Each row comes from the steps of one walk. Every step used is in the known rows, and no mark comes twice. Write the walk behind each row, first mark first.
Known rows:
E U: [-23  23  19  20  20 -32 -45 -35  10 -27 -26  25  63   3 -17  46 -18  22
  -6]
U L T: [ 54   3   4 -30  -4  42  39  17 -18  28  -3   1 -14  -8 -29 -12  13 -31
  17]
H T: [ 11  15  79 -39 -10  -8  -5 -18  -5  30 -13  30  11  33  56  57 -42   9
  26]
E U L T W: [-16  -6 -53  11  44  67  25 -12  21 -25  32 -35  51 -40 -39   4   4  27
  15]
H U E T: [-10   2  37 -16   5 -40  16  65 -39 -36 -17  49 -13  36  46 -24  20 -19
 -16]
E U L: [  9  25 -14 -19  25   9 -23 -10  -8 -54 -10 -14  36  -7 -37   0 -20   5
  22]
L T: [ 31   0  30   1 -11   6  24  -7  -2  60 -16  36   5   3 -10  29  13 -18
 -10]
G T H U L: [ 19   6  -8 -60 -39   5 -59  47 -16 -39 -12 -32 -43  27 -17 -47   0 -33
   1]
E T L: [-30 -12   3   4 -15  -8  20 -20   6  24  32  -2 -36 -23  49  25 -16  38
  24]
U E T H: [ 24  43 -13  10 -14 -33   7  -4 -29  11  12  29 -36  16   7 -66  18  -6
  27]
T H U: [ 27  26  20   0   7 -30 -58  -2   6 -13 -59   6 -14  52 -25  -6  22  -4
 -27]
G T: [-30   2  35 -53 -70 -29 -48 -15 -25  24  16  55   5 -20  45  35 -25 -27
 -12]
H U: [  7   4  49 -15  15 -32 -39  10 -10 -24 -62  37  11  38  14  36   8 -12
 -40]
G T E: [-51 -20  -2  -8 -55 -29 -17 -38   0  31  30  38  -1 -44  35  35 -28 -39
 -34]
E U L T G: [-18 -12 -24  12  19  47  14 -25  12  29  28 -46  36 -13 -50  15  -9  36
  -8]
G T L U: [-40 -70  16  18 -50 -18 -26   9  49  24  27 -38   0 -33  52  36 -24  47
  14]
E T W: [-46  30 -11   3  19  17  17 -36 -17  -1  38  29  38 -32  37  21   0  21
   6]
U E T: [ -4  18  18 -16  -4 -30  30  18 -45  -1  15  64  -7  -1  49 -25   6 -14
   7]
L U E T: [ -5 -12  28  25   1 -35  29  50 -15   0   4  25  14  10  45 -26  19  10
  12]
H U L: [ 37   6  17 -56  20  10 -17  37 -27 -54 -46  -3  -8  25  -9 -13   6 -31
  -9]
U L T W: [ 17  -3 -49 -14  30  76  44 -21  -2   7  25 -14  20 -46 -22  -7   8   2
  17]

Which walk is each row?
[ 50  26  -6  23 -22  -3  -5 -24  13  67 -17   5 -26  12 -45 -17  30  -4
   6] : L T H
[ 34   4  22  19  -4 -16 -22  31  23  22 -53  -7 -29  55 -40 -10  43 -11
 -31] : L T H U
[ 13 -36 -17  13  18  31  45  34  11   7 -18 -26 -26   2 -28  -1  20 -46
 -35] : H U L T E
[ 32  30  -4 -25  -3  11 -20  55 -23 -41 -19 -36 -53  44 -27 -59  20 -19
   9] : E T H U L
[ -4   1 -22  13  24  45  31 -50   8  35  15  22  38 -37  -3  31  11  14
  -7] : L T W
[-50 -14 -34 -10 -21   5 -22   1   6 -46  37 -23  18 -38 -16   1 -38 -14
  -8] : G T E U L
[-19 -24 -22  -1  -5 -17  45  -1 -11   4  37  12 -42 -24  64 -15 -12  34
  34] : U E T L
[ 19 -18 -30  15   5  37  61 -11   4  37  11  -6 -23 -30 -28  -5  10 -43
 -12] : U L T E
[-49  17  16   4 -10   1   7 -46 -24  55  42  19  24  -5  26  32 -13  26
 -15] : E T G
[ 16 -55 -12  38  19 -24  26   0  25 -12  -7 -14   0 -19  38 -18   0  47
  20] : T L U E
[ 54  22 -12 -27   8  12 -34  20 -17 -47 -41 -29 -34  40 -41 -49  16 -25
   4] : T H U L
[-54  -8  28  38  22 -24  -6 -31  46 -11   1 -11  47  10  13  67 -47  29
  -8] : H T E U
[ -1  35  29   7  -8 -32 -43  39  -2 -10 -31   3 -32  60  -5 -20  30  -6
 -16] : E T H U
[-48   4 -15  61  26 -31 -20 -54  33 -21  -6  11  52 -17 -20  51 -20  15
 -30] : T E U
[ 21  18  -4  47  -6 -34   4  29   8  13   9  -3 -18  22   3 -68  32  19
  29] : L U E T H
[-20 -79  -9  13 -31 -27   2  22  26  -4  24 -12  -9 -35  61 -14 -14  34
  14] : G T L U E
[-19  -2  -6  -1  29  18  10  -3  19 -42  15 -48  22   3  -9  19 -51  10
  22] : H T E U L
[-17   5 -41  18  30  10  -1 -25   8 -50   7 -29  26 -24 -39   0 -21  -4
  -1] : T E U L
[ 71  27 -32  -7 -17  33  11   1  -1  38  -4 -30 -46   7 -65 -48  21 -18
  33] : U L T H
[  3 -28   0 -11  13  50  16  10  -3  29   0 -38   2  17 -32   1  10   3
 -32] : H U L T G
